Each row comes from the steps of one path. Every step used is in the known rows, and no mark comes twice. Write the path behind each row, first mark first.
Known rows
W-E-L-X-Q:  11 -20 -10   5  -9   4  16   0 -17  13   4 -14  -1  -6  -6  22 -11 -31  -8   9   5   2 -35  14  25  -7 -47 -20  18 -16  18  54  -3
Z-B:  -7  -2   6  20   8 -13  12  10  21  -2   6   6   5  -2  10   9  12   9  16  11   4   5  -2   9  -1   2  -7   9  24  -8  11  -5  12
B-Q-X-L-E-C-S:  22  37 -12  -4  -2  12 -19 -17  63  28   1 -16 -22  20 -19 -22   4 -14  -7  24  -8  -2  11  -2  12 -28 -44 -12 -36 -64  15  43 -20
Z-B-Q-X: -12 -15   4  20  -6  -1  -1   3  35   8  -7  -7 -11   0   0  -8  13   6  25  29   5   6  -8  21  12 -47  -9 -10  22 -24  14  24  -8
E-C:  10   3  11  18  10   6  -1  -9  34   9   8   3  10   0  -1   3  -4  -2  -3  -4  -8   7  -8  -6   0 -12  -5  15  -9   7  10 -10 -10
W-E:   4   3  -2  -8  -3  -1  15  12   5   1  12   5   7  -5  -3  27  -3  -7 -11  12   6 -28  -1   6  11  -8 -26  -1   4   8   8   8  -5
W-E-C-S-M:  23  25   1  -4   4 -11  36 -30  58  11  13   7  24   8  -6  40  -3 -36   1  12 -10 -20  19  13   2 -25 -37  24 -13  -5  24   7  -3
L-X-D:   9 -29   8  30   3 -27   0  -6  14   1   2  -8  -9   6  -2 -14   5 -29  13   6  34  -7 -17  17   3 -10  -6  -7   7  -2 -11  19   6
W-E-C-S:  20  48   5  -9   5 -10  19  -4  52   4  20  19  10   5  -4  33  -5 -24 -18  14  -3 -20  10  11  13  -9 -37  13 -21   9  23   7   3
Z-B-Q-X-L-E-C:   7  -8  -3  35   8  16 -12  -3  72  32   5 -21 -10   8  -9 -14  12   9  10  30  -1   4 -10  -4  11 -34 -45  -3   6 -65  22  30 -26
Z-B-Q: -22  -5  -2  23  -2   2  10  -4  36 -10   0   3  -8  -2  -1   5   8   9  23  23   4   8   1  13  15  -5 -12 -15  25 -16   8   9  -3
G-E-W:   2  15   7 -18 -22   5  14  -8   8 -26 -22 -13  -4   3   7   5  -1 -18 -31   1  14  -6  -3   9  13  16 -28  -7   5   8  15  -3   9
M-S-C:  16  20  18  32  22  -5 -31  12  24 -11  -5   5   4 -10   9   9  -2 -11 -19   0  -9 -17  36   6 -20  -9   5  -1   0  -7  -8  -6  -4
X-Q-B:   1   5 -17   1 -10 -15  15  -6  12  -7  -5  13  -3 -11  -1   3   1 -18 -10  -8  -1  15 -26   0   4  25 -10 -10   5  -6 -13  47  -6
L-X:   5 -10   8  18  -1 -19  -3  -9  -3  14   1 -10   6   8   3  -7   6  -8  -1  12   8  10  -6  11   9 -28   1   1   7  -8   2   9   3
M-S-C-E-L-X-Q-B:  28  20   4  32   0 -12  -9  -2  41 -15 -25  -3   7   3   8  -6   3 -31 -28  -5 -11  15   3  29   3  -1 -37 -15 -11 -39 -13  54  -8
X-L:   8  -5 -17  -2  -3  19 -12   5  -5   5 -10  -7  -8   7 -12 -15   4  -4  -4   2  -3  -6  -6 -17   0  16   1  -5  -2 -31  -9  10 -13
L-X-Q:   6 -15  -2  20  -1 -17   1 -14 -11  10   3  -6  -6  -7  -4   4  -1 -24  -1   9   1   8 -28  12  12  -9   6 -22  17  -7  -6  42   0
L-X-Q-B-Z:  -3  -5  -7  11 -13 -16   4 -22  25  10   3   8   1  -1  -5  -6   9 -26  10 -18   7  17 -46  12  -1  -3  -3 -13  -3  -8 -15  66 -21
C-E-G:   4  14  11  -2  -4  20   6  10  11  17  -2   6  16  12 -10 -14   5   6 -18   2  -3  -4   3  17  13   8  -8   2 -28   2  -8   4  -1
H-S:   4  29  -8 -13 -15  -1   3   5   3  -8   8  -4  -5   1  -7   3  -4   0   8   1  -8 -11  14  24   2  -3 -13  11   0  -4  11   6 -16
B-Q: -13  -3  -8   1 -10  12  -3 -12  16  -9  -6  -3 -12   0 -12  -3  -4   1   8  14  -2   2   3   5  15  -8  -5 -22  -1  -9  -3  14 -13
S-C-E:  18  -2  16  15   3   3   3  -2  46 -15  -2   6  17   6   1  -7  -8   1  -5   4  -6 -24  20  15   1  -9   1  -6 -27  -4  -5  -3  -5
X-Q-B-Z:  -8   5 -15  -5 -13   1   7 -13  28  -3   2  19  -5  -9  -9   1   3 -19  11 -28  -2   7 -39  -1  -9  23  -3 -15 -12   1 -17  57 -22
B-Q-X-D:   1 -32  -4  13 -12   1 -10  -2  30  -2 -12 -10 -30   1 -16 -26   0 -24  22  14  26 -16 -16  17   9 -32  -7 -26  -3 -11 -10  39 -16
G-E-C-S-M:  29  37   4  -8 -11 -16  34 -33  62 -17  -5  -1  15  13 -14   6   4 -30 -11   3  -8  -8  21  11  -4  -8 -27  11 -24 -10  22 -11  -3
G-E-L:  14   9  -6 -21 -23  14   9  11  -2 -25 -18 -16  -2   5 -11 -17  -1  -1 -19  -8   8   5  -4   0   4  19 -44  -8 -10 -13  19  -5  -2
C-E-L:   5   4  -5 -18 -11  27  12   2   7 -13 -17 -10   3  18   0 -15  -2   5   1  -7 -10   8  -2  10  11  11 -35  -5 -23 -18   7   4   0

Write each row's path
 19  54   9  -3  15 -16   7 -20  54  14  21   4   0  12   4  10  -1  -7 -15   3  -6   3  21   2  -1   7 -43   9 -32 -15  23   2  13
L-E-C-S
 18  30  19  24  14   0 -17  10  42 -27 -10   7   7   2   6   5  -3  -8 -21   4 -17 -29  42  19 -11  -8  -1  -7 -18  -8 -17  -7  -8
M-S-C-E
 -4 -10 -14  17  -1  11 -10   6  37  23  -2 -23 -21   8  -9 -20  17  12  13  34   6  -5  -3   1  10 -23 -40 -17  14 -72  11  38 -18
Z-B-Q-X-L-E
 17  -1   2  -4 -21  -3   5   2  -5 -12 -17 -25   4  10  -9 -23   6 -10 -19   2  16  15  -9  12  13  -6 -44  -8  -3 -22  23   4  -1
G-E-L-X
  5   8   7  -1  -1  12   7  22  -2  34  14   8  20  -5 -13  17  -1  -4 -24  12  12 -19  -2   8  13   0 -29   8  -6  11   8  12  -4
W-E-G
 28  60   9 -12 -11 -16  15  -7  54 -25   1  12   2   9 -13  -1   3 -19 -28   6  -1  -9  13   8   5   7 -27   2 -30   5  20 -11   4
G-E-C-S
 11   2 -13 -10 -35  -3  12 -12  23 -14 -15  -7  -2   3 -16 -21   9 -27  -7 -25  15  21 -49  11   5  16 -46 -24 -14 -21   5  60 -23
G-E-L-X-Q-B-Z
  8 -15   1   7  -3   4  -6  -6 -11  17 -10 -24   4  14   4 -16   2  -6   3   0   8  31 -13   8  10 -17 -27   3   3 -25  17  13   5
E-L-X
  6  -6  -8  18 -10 -32  10 -16   9   7  -3   2   1  -5   0  -3   7 -25 -10   2   9  24 -31  13  13  -2  -9 -10  13 -14 -11  55  -3
L-X-Q-B
 17 -14   2  17 -14   9   3 -19  60   0 -11   1  16  11  -4 -22  -3 -23   9 -24  -1  13 -31  24   2  -3 -30 -17 -37 -28  -5  68 -22
S-C-E-L-X-Q-B-Z
 18  37  29  31  18  13 -23  20  34   7  -6  12  21   3  -1  -6   3  -5 -36   3 -12 -21  37  21  -9   0  -2   1 -28  -4 -18  -3  -6
M-S-C-E-G
 27  51  -9  -6  11   4  -5 -13  49  18  12  -3  -7  17  -8  -5   4 -10 -17   6  -9  -3  16 -15  -1  21 -42   5 -33 -46  13  15  -2
X-L-E-C-S
 36  17  -8  -2   7   0   1 -30  55  45  -1 -25   5  24  -7 -11  10 -25   2  10 -15  -5  13  -4 -14 -36 -38  20 -28 -68  20  29 -13
Q-X-L-E-C-S-M
-11 -10  -8   8  -6  24  -8  -9  38  26 -19 -35 -23  13  10  -5  12  -2   7  32  12   6  -8   8  20 -18 -53 -13  24 -67  21  45  -5
Z-B-Q-X-L-E-W
  2   5 -12 -10   1  25  -6 -13   4  17 -10 -28 -13  12  10   3  -1  -7 -18   3   6   0  -1 -13   7  28 -44  -4   2 -42   7  21   4
X-L-E-W
 29   4   0  14 -18   7   5  -6  27  -9  -2 -16   5   6 -10 -10 -17 -21   4   2 -16  -5  -2  47  16 -12 -34 -15 -14 -32  14  51 -17
H-S-C-E-L-X-Q
 19   3 -15  -2 -32 -18  18  -4   8 -18 -21 -13  -1   0 -10 -20   6 -25 -29  -7  16  28 -36  11  17  19 -53 -19   1 -26   9  52  -6
G-E-L-X-Q-B
 14   5   9  11   7   5  12   3  39   9  19   7  17  -5  -4  30  -9  -9 -14   9  -2 -20  -7   1  11 -19 -31  14  -3  14  19  -1 -14
W-E-C
  8 -23  -9  11  -6   4  -1 -12 -21  14  -8 -19  -7  -1  -3  -5  -4 -23   2  -3   0  29 -34   8  15   0 -22 -19  12 -24   9  45   3
E-L-X-Q
 -6   8   7  -8   5   6   6 -18   8  13  -2 -22  -5   5  21  19  -4  -4 -16  -1   9   5   5   4   8  14 -45   1   3 -12  18  11  19
L-E-W
 19   3  25  23   4  17  -6   9  39  19   0  11  29   5  -9 -18  -3   4 -19   1  -2 -16  19  17   4  -2  -1   2 -37  -1  -6   1  -3
S-C-E-G
 20  25  12  13  12  21 -18  14  32 -24 -22  -6   6   8   8  -4  -6  -7 -19  -7 -18  -7  35  16  -9   2 -28  -4 -24 -26  -1  -3  -5
M-S-C-E-L
 13  -8 -18   2 -16 -12  22   1   5  12  -3  -5   7  -4  -1  14  -1 -29 -18   3  14  17 -39  15  24   1 -63  -6  10 -22  11  68  -7
W-E-L-X-Q-B
 19   7  -6  13  14  18 -10  -7  37  23  13 -14   0   6  -7  -6  -1   5 -15   1  -8  -2  -2 -26  -2  12 -36   7 -17 -40   9   5 -20
X-L-E-C
 11  -2 -13  -1 -22  -6  22 -12  17  -4 -19  -8   4  13   0 -16   4 -20 -10  -6  -1  32 -33  22  23   9 -43 -14  -8 -31  -6  60  -3
C-E-L-X-Q-B
 10  30  25  16  12  14 -14  -4  42 -24 -25  -3   4   6  23  18  -6 -23 -29   2 -12 -19  35  25  -1  -3 -12  -1  -9  -5  -7   0   6
M-S-C-E-W
 28  26 -14  -1  13   4  14 -38  56  25   6 -15   8  22  -9   3   4 -21   0   6 -17  -3  23 -11 -11   6 -42  16 -25 -61  14  14  -7
X-L-E-C-S-M
